Known rows, with every step that occurs
pogad-bikez-nafeka: -0.87  0.18  0.41  -3.42  -0.33  -0.93  -0.31  -0.53  -1.48  -0.13  0.57  0.75  -1.23  -0.06  -0.07  -0.24  1.17  -0.30  -0.30  0.00  -0.47  -0.26  -0.23  0.56  -1.02  0.55  0.33  -0.01  0.21
nafeka-tobe-komaz: -0.36  0.15  0.72  -1.97  0.86  -0.89  0.03  0.05  -0.89  -0.32  0.78  0.04  2.14  0.06  -0.04  1.06  -1.42  0.25  -0.83  0.08  -0.16  -0.88  -0.53  -0.15  -0.36  0.05  0.06  0.13  1.03
bikez-nafeka-pogad: -0.89  -0.25  0.84  -1.50  -0.75  -0.38  0.24  -0.41  -1.44  -0.62  0.87  -0.48  -1.11  -0.29  0.16  1.41  -1.58  -0.56  -1.11  -1.31  0.51  -1.01  -0.21  0.70  -0.32  -0.13  0.08  0.04  0.76
komaz-bikez-nafeka: -1.02  0.06  0.66  -4.50  -0.59  -1.40  -0.14  0.02  -0.57  -0.22  0.37  0.28  -0.06  0.57  0.43  0.24  -0.09  -0.64  -0.55  -0.38  -0.67  -0.55  -0.07  1.25  -0.46  0.82  0.10  0.30  -0.39
komaz-nafeka-tobe-bikez-pogad-lafe: -0.75  -0.67  0.37  1.19  0.92  -0.44  1.09  -0.22  -0.92  -0.42  0.63  -0.68  0.63  1.72  0.62  0.90  -0.71  -0.43  -0.30  -0.55  1.02  -1.96  -0.80  -1.17  -1.49  0.63  0.32  0.75  0.25
pogad-tobe-nafeka: 0.53  0.23  -0.99  2.08  -0.04  -0.08  -0.89  0.68  -0.16  -0.05  -0.25  0.12  -0.93  -0.64  -0.40  -0.51  1.05  -0.39  -0.06  0.12  0.38  -1.14  -0.26  0.15  -1.48  0.93  0.47  0.24  -0.91
lafe-tobe-bikez-pogad: 0.36  -0.75  0.41  3.08  -0.59  -0.05  0.27  -0.11  -0.41  -0.17  1.75  -0.17  -0.67  1.97  0.27  1.48  0.19  -0.36  -0.21  -0.51  1.06  -0.25  -0.48  -0.28  -1.32  1.11  0.39  -0.18  0.26
tobe-bikez: 0.11  -0.25  -0.42  0.42  0.39  -0.11  0.28  0.18  -0.07  -0.11  0.50  0.12  -0.22  -0.07  0.32  0.12  1.13  0.28  0.42  0.66  0.28  -0.23  -0.21  -0.06  -0.97  0.38  0.52  -0.02  0.24
lafe-tobe-komaz-bikez-nafeka: -0.63  0.00  1.26  -2.74  -0.62  -1.88  -0.64  -0.15  -0.69  -0.06  1.20  0.37  1.90  1.64  0.45  1.45  -0.74  -0.60  -1.15  -1.18  -0.79  -0.66  0.00  0.90  -1.61  1.27  -0.01  0.00  0.21
lafe-tobe-komaz: 0.23  -0.12  0.73  0.90  -0.27  -0.72  -0.58  -0.24  -0.10  0.12  0.90  0.12  1.92  1.18  0.01  1.09  -0.64  -0.15  -0.77  -0.89  -0.23  -0.10  0.01  -0.01  -1.21  0.65  -0.13  -0.27  0.55
komaz-bikez-nafeka-pogad-lafe: -1.61  0.33  0.99  -4.84  -0.19  -0.23  0.15  -0.05  -0.08  -0.53  -0.19  -0.29  0.03  0.89  0.39  0.96  -1.74  -0.78  -1.13  -1.27  0.15  -1.45  0.13  0.61  -0.72  0.37  0.04  0.48  -0.60
pogad-lafe-tobe-bikez: 0.12  0.63  -0.33  2.23  0.07  0.65  -0.06  -0.14  1.21  0.42  0.02  -0.26  0.39  1.66  0.34  0.34  0.14  -0.04  0.19  -0.47  0.63  -0.69  0.35  -1.40  -2.11  0.82  0.18  0.17  -0.28
nafeka-tobe-bikez: -0.15  -0.06  -0.01  -0.43  0.80  -0.46  0.39  0.08  -0.43  -0.20  0.40  0.09  0.16  0.36  0.23  0.47  -0.24  0.51  0.07  0.77  0.48  -0.86  -0.94  -0.71  -0.25  0.61  0.63  0.25  1.08
komaz-pogad: -0.11  -0.29  0.28  0.84  -0.02  0.13  0.83  0.57  -0.81  -0.11  1.19  -0.44  0.69  0.22  0.04  0.58  -0.26  -0.42  -0.36  -0.05  0.22  0.03  0.50  -0.32  -0.15  0.38  0.10  0.40  -0.42
bikez-nafeka-pogad-lafe: -1.07  0.45  0.59  -1.50  -0.50  0.45  0.32  -0.40  -0.66  -0.37  0.42  -0.77  -0.61  -0.10  0.14  1.23  -1.78  -0.75  -1.06  -1.71  0.80  -1.45  0.31  -0.23  -1.13  -0.33  -0.09  0.20  0.10
tobe-nafeka-pogad-lafe: -0.47  0.32  -0.14  0.43  0.58  1.40  0.26  0.47  0.64  -0.46  -0.45  -0.78  0.56  -0.03  -0.14  0.05  -0.50  -0.68  -0.39  -0.49  1.23  -1.91  0.17  -1.03  -1.65  -0.06  0.06  0.26  -0.36
pogad-lafe: -0.19  0.85  -0.37  0.19  0.24  0.97  0.15  -0.05  1.01  0.29  -0.60  -0.40  0.57  0.41  -0.05  -0.31  -0.18  -0.19  0.05  -0.46  0.15  -0.62  0.66  -1.01  -0.93  -0.25  -0.26  0.28  -0.70
nafeka-pogad-lafe-tobe-bikez: -0.40  0.14  0.53  1.76  0.25  1.28  0.14  -0.35  0.86  -0.28  -0.15  -0.53  -0.22  1.63  0.28  1.32  -1.59  -0.13  -0.61  -1.15  1.37  -1.31  -0.01  -0.95  -1.16  0.41  0.24  0.08  0.11
nafeka-tobe-komaz-bikez-pogad-lafe: -1.07  0.23  1.11  -4.12  0.97  -0.13  0.50  0.49  -0.39  -0.49  0.86  -0.18  2.73  1.46  0.00  1.57  -1.86  -0.50  -1.29  -0.34  0.23  -1.53  -0.30  -0.14  -1.05  0.29  -0.11  0.46  -0.29
lafe-tobe: 0.27  -0.03  0.38  2.00  -0.59  -0.34  -0.48  -0.27  0.28  0.29  0.29  0.03  -0.02  1.45  0.10  0.48  -0.55  -0.05  -0.18  -0.78  0.21  -0.02  -0.21  -0.51  -0.45  0.89  -0.08  -0.14  0.33
komaz-nafeka-pogad: -0.95  -1.02  1.10  0.54  0.41  -0.60  0.31  -0.41  -0.82  -0.83  -0.34  -0.38  0.04  0.70  0.44  0.95  -1.49  -0.35  -0.71  -1.25  0.50  -1.24  -0.56  0.28  0.37  0.04  0.13  0.37  0.43

Rows
-0.89  -0.34  1.05  1.96  0.20  0.01  0.12  -0.52  0.20  -0.36  -0.68  -0.67  0.51  2.09  0.44  0.99  -2.04  -0.55  -0.83  -2.28  0.88  -1.66  -0.21  -0.95  -0.85  0.49  -0.07  0.49  0.17 -> komaz-nafeka-pogad-lafe-tobe
-1.32  -1.08  1.28  -1.57  0.79  -0.67  0.01  -0.50  -1.04  -0.92  -0.48  0.29  -0.53  0.89  0.20  0.38  -0.54  -0.21  -0.61  -0.78  0.36  -1.14  -0.78  0.33  0.10  0.40  0.39  0.29  0.40 -> komaz-nafeka-pogad-bikez
-0.53  0.11  0.52  -0.51  -0.14  0.54  0.12  0.56  0.85  -0.11  0.52  -0.34  0.72  2.43  0.07  0.59  0.13  -1.18  -0.52  -0.65  0.75  -1.43  0.02  -0.36  -2.01  1.32  -0.16  0.35  -1.32 -> komaz-bikez-pogad-lafe-tobe-nafeka
-1.18  0.26  1.00  -5.13  0.32  -1.56  -0.26  -0.40  -2.06  -0.35  1.06  0.76  0.67  -0.06  -0.14  0.56  0.05  -0.17  -0.95  0.04  -0.48  -0.92  -0.68  0.31  -1.31  0.60  0.36  0.07  1.09 -> pogad-bikez-nafeka-tobe-komaz
-0.07  -0.25  0.06  0.65  0.37  -1.44  -0.78  0.10  -1.15  -0.32  0.31  0.28  0.98  -0.12  0.05  0.55  -0.08  -0.36  -0.73  -0.84  -0.52  -0.88  -0.14  1.01  -1.32  0.62  0.31  0.37  -0.31 -> pogad-tobe-komaz-nafeka
-0.32  0.03  -0.01  0.31  0.76  0.79  1.04  0.16  -0.31  -0.33  1.02  -0.56  -0.03  1.11  0.11  1.09  -0.71  -0.02  -0.28  0.08  1.46  -1.41  -0.60  -1.16  -1.26  0.31  0.34  0.36  0.15 -> nafeka-tobe-bikez-pogad-lafe
0.17  0.86  -0.43  2.60  -0.03  0.79  -0.30  0.09  1.29  0.50  -0.26  -0.52  0.96  1.40  -0.07  -0.39  0.29  -0.61  0.02  -0.77  0.63  -1.31  0.38  -1.75  -2.64  0.86  -0.15  0.22  -0.43 -> pogad-lafe-tobe-nafeka
-0.08  0.46  0.27  2.92  -0.30  0.84  0.56  0.45  0.28  0.43  0.94  -0.76  1.16  1.75  0.03  0.69  -0.81  -0.64  -0.55  -1.25  0.65  -0.51  0.83  -1.51  -1.34  0.81  -0.11  0.55  -0.84 -> komaz-pogad-lafe-tobe
-1.00  -0.33  1.84  -2.91  -0.48  -1.45  -0.58  -0.18  -0.78  -0.59  1.00  0.14  1.46  1.64  0.38  2.21  -1.84  -0.70  -1.75  -1.68  -0.22  -1.05  -0.23  1.17  -1.15  1.11  0.09  -0.01  0.41 -> lafe-tobe-komaz-bikez-nafeka-pogad
-0.71  -0.37  0.44  -1.51  0.76  0.56  -0.12  0.28  -0.37  -0.76  -0.02  0.29  -0.31  -0.04  -0.34  -0.30  0.71  -0.43  -0.33  0.38  0.92  -1.41  -0.62  -0.06  -1.06  0.54  0.47  -0.07  0.27 -> tobe-nafeka-pogad-bikez
0.47  -0.41  -0.54  2.78  -0.32  0.37  -0.15  0.61  -1.07  -0.54  1.20  -0.30  -1.45  -0.11  -0.52  0.57  0.57  -0.96  -0.47  -0.36  1.19  -1.14  -0.38  0.23  -1.52  0.76  0.33  0.15  -1.03 -> bikez-pogad-tobe-nafeka
-0.23  -0.08  -0.26  -0.64  -0.43  -0.99  0.28  -0.28  -1.24  -0.09  1.53  -0.05  -0.76  -0.29  0.62  0.51  1.08  -0.21  0.01  0.03  0.07  -0.53  -0.15  0.25  -1.69  0.56  0.61  0.11  0.62 -> tobe-bikez-nafeka
0.34  -0.27  0.10  2.38  -0.18  -0.46  -0.28  -0.10  0.24  0.20  0.50  0.17  -0.31  1.48  0.44  0.54  0.29  0.13  0.20  -0.18  0.48  -0.17  -0.36  -0.40  -1.16  1.19  0.44  -0.10  0.52 -> lafe-tobe-bikez
-0.89  -0.16  0.58  -1.97  -0.32  -0.73  0.49  0.19  -2.06  -0.24  1.67  0.20  -0.36  0.19  -0.06  0.34  0.80  -0.67  -0.65  -0.21  -0.03  -0.23  0.17  0.10  -1.18  0.92  0.40  0.39  -0.23 -> komaz-pogad-bikez-nafeka
-0.20  -0.65  0.41  0.40  0.59  -0.06  0.89  0.08  -1.19  -0.59  1.56  -0.30  -0.19  0.95  0.14  1.24  -0.63  0.08  -0.29  0.36  1.25  -0.97  -1.05  -0.52  -0.40  0.51  0.52  0.15  0.80 -> nafeka-tobe-bikez-pogad
-0.87  -0.38  1.40  -4.25  0.76  -0.86  0.37  0.45  -0.98  -0.74  1.34  0.15  2.35  1.18  0.00  1.73  -1.60  -0.30  -1.26  -0.11  0.09  -1.11  -0.73  0.61  -0.22  0.52  0.08  0.21  0.26 -> nafeka-tobe-komaz-bikez-pogad
-0.34  -0.34  0.97  2.40  -0.26  -0.10  0.48  -0.27  -0.46  -0.20  1.46  -0.77  1.78  2.28  0.18  1.66  -1.10  -1.11  -0.96  -2.10  0.78  -1.09  0.25  -0.72  -2.37  0.39  -0.38  0.30  -0.49 -> bikez-pogad-lafe-tobe-komaz-nafeka
-0.72  0.34  0.73  -2.93  -0.24  -1.52  0.08  -0.33  -2.12  -0.27  1.67  -0.16  1.48  -0.30  0.20  1.33  -1.25  -0.31  -1.19  -0.65  -0.35  -1.21  -0.39  0.26  -1.22  0.17  0.13  0.19  1.42 -> bikez-nafeka-tobe-komaz
-0.66  -0.92  0.61  1.39  0.23  -0.57  -0.41  -0.20  -1.02  -0.91  -0.67  -0.15  -1.35  0.51  0.23  0.87  -1.59  -0.27  -0.90  -1.53  0.45  -1.52  -0.70  0.77  0.08  0.50  0.38  0.51  -0.05 -> komaz-nafeka-pogad-tobe
0.03  -0.41  0.59  2.36  -0.21  0.17  -0.34  0.04  0.17  -0.25  0.26  -0.34  0.23  1.23  0.03  0.71  -0.81  -0.53  -0.57  -1.05  1.12  -1.43  -0.58  -0.67  -1.06  1.06  0.19  -0.11  0.54 -> lafe-tobe-nafeka-pogad
-0.51  0.26  0.32  -3.42  -0.24  -1.64  -1.04  0.29  -1.13  -0.37  0.70  0.68  0.39  -0.16  0.07  0.98  -0.17  -0.58  -1.23  -0.64  -0.98  -0.91  0.07  2.10  -1.39  1.02  0.43  0.31  -0.80 -> pogad-tobe-komaz-bikez-nafeka
-0.82  0.85  0.75  -2.30  -0.41  -0.65  -0.45  -0.13  0.33  0.26  0.66  -0.09  2.22  1.80  0.38  1.05  -0.91  -0.75  -1.03  -1.56  -0.51  -1.09  0.65  -0.10  -2.62  0.85  -0.27  0.29  -0.47 -> pogad-lafe-tobe-komaz-bikez-nafeka
-0.77  0.09  0.96  -2.33  -0.25  -1.51  0.67  0.11  -2.75  -0.33  2.61  -0.48  2.18  -0.21  0.17  1.64  -1.47  -0.63  -1.50  -0.81  -0.15  -1.18  -0.08  0.04  -1.36  0.49  0.24  0.49  1.14 -> bikez-nafeka-tobe-komaz-pogad
0.13  -0.29  0.90  1.68  -0.27  -0.71  0.06  0.32  -0.87  0.10  1.96  -0.21  2.43  1.31  0.08  1.56  -0.76  -0.51  -1.02  -1.06  -0.08  -0.15  0.44  -0.20  -1.38  0.98  0.07  0.11  0.15 -> lafe-tobe-komaz-pogad
0.30  0.22  -0.17  0.11  0.16  -0.46  -0.89  0.33  -0.62  -0.20  0.41  0.39  0.47  -0.67  -0.38  0.68  -0.13  -0.06  -0.77  -0.36  -0.28  -0.42  0.06  1.11  -1.04  0.34  0.31  0.04  -0.52 -> pogad-tobe-komaz
-0.21  -0.27  0.35  0.71  0.03  0.63  -0.59  0.04  -0.44  -0.70  -0.54  0.01  -1.74  -0.15  -0.33  1.09  -1.80  -0.04  -1.02  -0.92  0.98  -0.95  -0.42  0.82  0.54  0.23  0.38  0.11  -0.23 -> nafeka-pogad-tobe
-0.23  0.15  0.06  1.02  -0.14  1.36  0.81  0.06  0.12  -0.17  0.80  -0.81  -0.16  0.82  -0.21  0.88  -0.54  -0.85  -0.43  -0.82  1.15  -0.57  0.41  -0.64  -1.09  -0.39  -0.31  0.15  -1.02 -> bikez-pogad-lafe
-1.52  0.40  1.21  -5.88  0.23  -0.56  0.03  0.13  -0.48  -0.65  0.92  -0.17  2.22  0.41  0.27  1.61  -1.50  -0.83  -1.61  -1.10  -0.33  -1.51  0.44  1.15  -1.63  0.08  -0.05  0.30  -0.40 -> tobe-komaz-bikez-nafeka-pogad-lafe
-0.81  0.07  0.84  -3.62  0.56  0.12  0.46  0.62  0.23  -0.53  1.11  -0.12  2.59  1.23  -0.03  1.23  -0.59  -0.85  -1.04  -0.48  -0.09  -0.82  0.50  0.82  -1.57  0.06  -0.24  0.23  -1.34 -> tobe-komaz-bikez-pogad-lafe
-0.30  0.36  0.04  2.37  -0.65  0.17  0.75  0.07  -0.76  0.33  1.94  -0.81  0.66  1.51  0.47  1.08  -0.07  -0.80  -0.51  -1.22  0.86  -0.92  0.77  -1.25  -2.76  1.21  0.27  0.63  -0.36 -> komaz-pogad-lafe-tobe-bikez-nafeka
-0.07  -0.88  0.47  1.51  -0.08  -0.88  -0.14  0.16  -1.94  -0.81  1.71  -0.12  0.20  0.46  -0.21  1.74  -0.39  -0.89  -1.13  -1.21  0.36  -0.88  -0.28  1.05  -1.40  0.47  0.20  0.25  -0.82 -> bikez-pogad-tobe-komaz-nafeka
-0.94  0.43  0.89  0.26  -0.94  0.21  0.04  -0.68  -0.48  -0.20  0.50  -0.80  -0.57  1.08  0.26  1.40  -2.26  -0.82  -1.32  -2.34  0.91  -1.49  0.18  -0.55  -1.36  0.29  -0.10  0.13  0.39 -> bikez-nafeka-pogad-lafe-tobe
-1.09  0.21  1.46  -2.18  0.40  0.61  -0.25  0.07  0.95  -0.42  -0.40  -0.13  2.00  2.01  0.21  1.78  -2.35  -0.52  -1.43  -1.54  0.45  -1.33  0.24  -0.06  -1.01  0.43  -0.16  0.15  -0.34 -> nafeka-pogad-lafe-tobe-komaz-bikez
-0.08  0.82  0.27  0.87  -0.03  0.32  -0.32  -0.22  0.87  0.46  0.40  -0.25  2.27  1.39  0.03  0.70  -0.76  -0.34  -0.62  -1.17  0.01  -0.71  0.69  -0.89  -2.11  0.33  -0.32  0.05  -0.25 -> pogad-lafe-tobe-komaz
-0.69  0.07  0.93  -0.95  -0.27  0.55  0.16  0.25  0.91  -0.11  0.34  -0.15  0.28  2.72  0.14  1.11  -0.80  -0.89  -0.69  -1.04  0.58  -0.74  0.10  -0.11  -1.01  0.95  -0.25  0.25  -1.44 -> komaz-bikez-pogad-lafe-tobe
-0.48  0.25  0.82  1.28  0.03  1.24  -0.02  -0.34  0.88  -0.24  -0.58  -0.62  0.12  1.56  0.00  1.17  -2.27  -0.33  -0.90  -1.81  1.23  -1.18  0.06  -0.92  -0.54  0.17  -0.16  0.09  -0.01 -> nafeka-pogad-lafe-tobe
-0.69  0.34  0.48  -1.92  -0.43  -1.19  0.18  -0.45  -1.83  -0.08  0.95  -0.22  -0.28  -0.03  0.22  0.65  -1.32  -0.23  -0.78  -0.63  -0.03  -1.16  -0.67  -0.24  -0.40  0.38  0.17  0.28  1.08 -> bikez-nafeka-tobe
-0.30  0.46  -0.10  1.15  0.25  1.05  0.92  0.65  -0.02  0.17  0.62  -0.82  1.26  0.59  -0.03  0.30  -0.35  -0.63  -0.35  -0.49  0.49  -0.45  1.00  -1.12  -1.00  0.13  -0.04  0.63  -1.17 -> komaz-pogad-lafe
-0.48  -0.88  1.59  1.21  0.11  -1.30  -0.33  -0.40  -0.80  -0.55  0.61  -0.22  1.87  1.66  0.41  1.84  -1.96  -0.43  -1.31  -1.99  0.24  -1.14  -0.41  0.20  -0.86  0.71  0.04  0.09  0.85 -> lafe-tobe-komaz-nafeka-pogad
-0.97  -0.49  1.06  -2.54  0.63  0.50  -0.07  -0.16  -0.48  -0.84  -0.47  0.48  -1.03  0.33  -0.31  0.36  -0.61  0.05  -0.65  -0.06  0.57  -0.48  -0.58  0.35  0.35  0.02  0.38  -0.16  0.31 -> nafeka-pogad-bikez
0.04  0.85  0.10  2.02  -0.20  0.73  -0.26  -0.33  1.26  0.53  -0.40  -0.32  0.52  1.71  0.02  0.19  -0.80  -0.26  -0.14  -1.11  0.40  -0.58  0.47  -1.37  -1.30  0.54  -0.31  0.12  -0.50 -> pogad-lafe-tobe
-0.34  -0.52  1.44  -1.45  -0.33  -0.86  -0.22  0.17  -0.21  -0.35  1.53  0.24  1.79  2.27  0.13  1.96  -0.93  -0.67  -1.10  -0.95  -0.12  -0.39  -0.17  0.87  -1.17  1.08  -0.10  -0.10  -0.25 -> lafe-tobe-komaz-bikez-pogad
-0.75  -0.34  1.10  -3.04  0.56  -0.22  -0.82  0.51  -0.36  -1.02  -0.27  0.37  0.40  0.24  -0.20  1.64  -1.74  -0.22  -1.54  -0.87  0.22  -1.13  -0.29  1.83  -0.05  0.51  0.40  0.16  -0.44 -> nafeka-pogad-tobe-komaz-bikez
0.38  -0.09  -0.07  2.95  -0.35  -0.29  -0.49  0.14  0.40  0.25  0.30  -0.13  0.41  1.08  -0.01  -0.08  0.48  -0.51  -0.01  -0.42  0.42  -0.87  -0.32  -0.96  -1.68  1.30  0.09  0.01  0.36 -> lafe-tobe-nafeka
0.13  0.19  -0.76  0.91  -0.54  -0.87  -0.59  -0.03  -1.40  -0.09  0.94  0.24  -1.87  -0.60  0.18  0.46  0.82  -0.19  -0.29  -0.14  0.16  -0.72  -0.30  0.83  -1.64  0.99  0.82  0.22  -0.12 -> pogad-tobe-bikez-nafeka
-0.08  -0.50  0.00  1.06  0.40  0.60  -0.38  0.12  -0.55  -0.82  -0.11  0.08  -2.08  -0.13  -0.02  1.17  -0.90  0.10  -0.63  -0.40  1.12  -1.04  -0.58  0.75  -0.19  0.54  0.83  0.09  -0.08 -> nafeka-pogad-tobe-bikez
-1.46  -0.24  1.55  -5.51  -0.03  -1.42  -0.10  0.15  -1.15  -0.84  1.18  0.17  1.82  0.27  0.36  1.80  -1.26  -0.71  -1.61  -0.87  -0.50  -1.05  -0.03  1.80  -0.94  0.32  0.16  0.13  0.17 -> tobe-komaz-bikez-nafeka-pogad
-1.38  -0.32  1.31  -4.89  -0.40  -0.96  -0.04  -0.11  -0.89  -0.76  0.12  0.05  -0.31  0.66  0.40  1.20  -1.55  -0.59  -1.21  -0.97  -0.03  -1.17  -0.30  1.42  0.07  0.56  0.22  0.27  -0.04 -> komaz-bikez-nafeka-pogad
-0.94  -0.85  1.73  -0.67  0.46  -1.36  -0.56  -0.57  -0.91  -0.65  0.42  0.46  1.49  2.00  0.20  1.35  -0.92  -0.33  -1.17  -1.40  -0.11  -1.10  -0.59  0.33  -1.23  0.98  0.29  -0.04  0.89 -> lafe-tobe-komaz-nafeka-pogad-bikez
0.23  -0.06  -0.24  2.22  -0.18  0.08  -0.01  0.77  -1.07  -0.10  1.00  -0.18  -0.48  -0.03  -0.26  0.57  -0.28  -0.35  -0.60  -0.42  0.36  -0.33  0.26  0.31  -0.26  0.93  0.43  0.57  -1.10 -> komaz-pogad-tobe
0.00  0.47  -0.09  3.45  -0.13  0.79  0.48  0.71  0.29  0.31  1.18  -0.93  1.70  1.53  0.00  0.23  0.07  -0.95  -0.33  -0.89  0.86  -1.14  0.85  -1.99  -2.41  1.14  -0.03  0.59  -0.79 -> komaz-pogad-lafe-tobe-nafeka
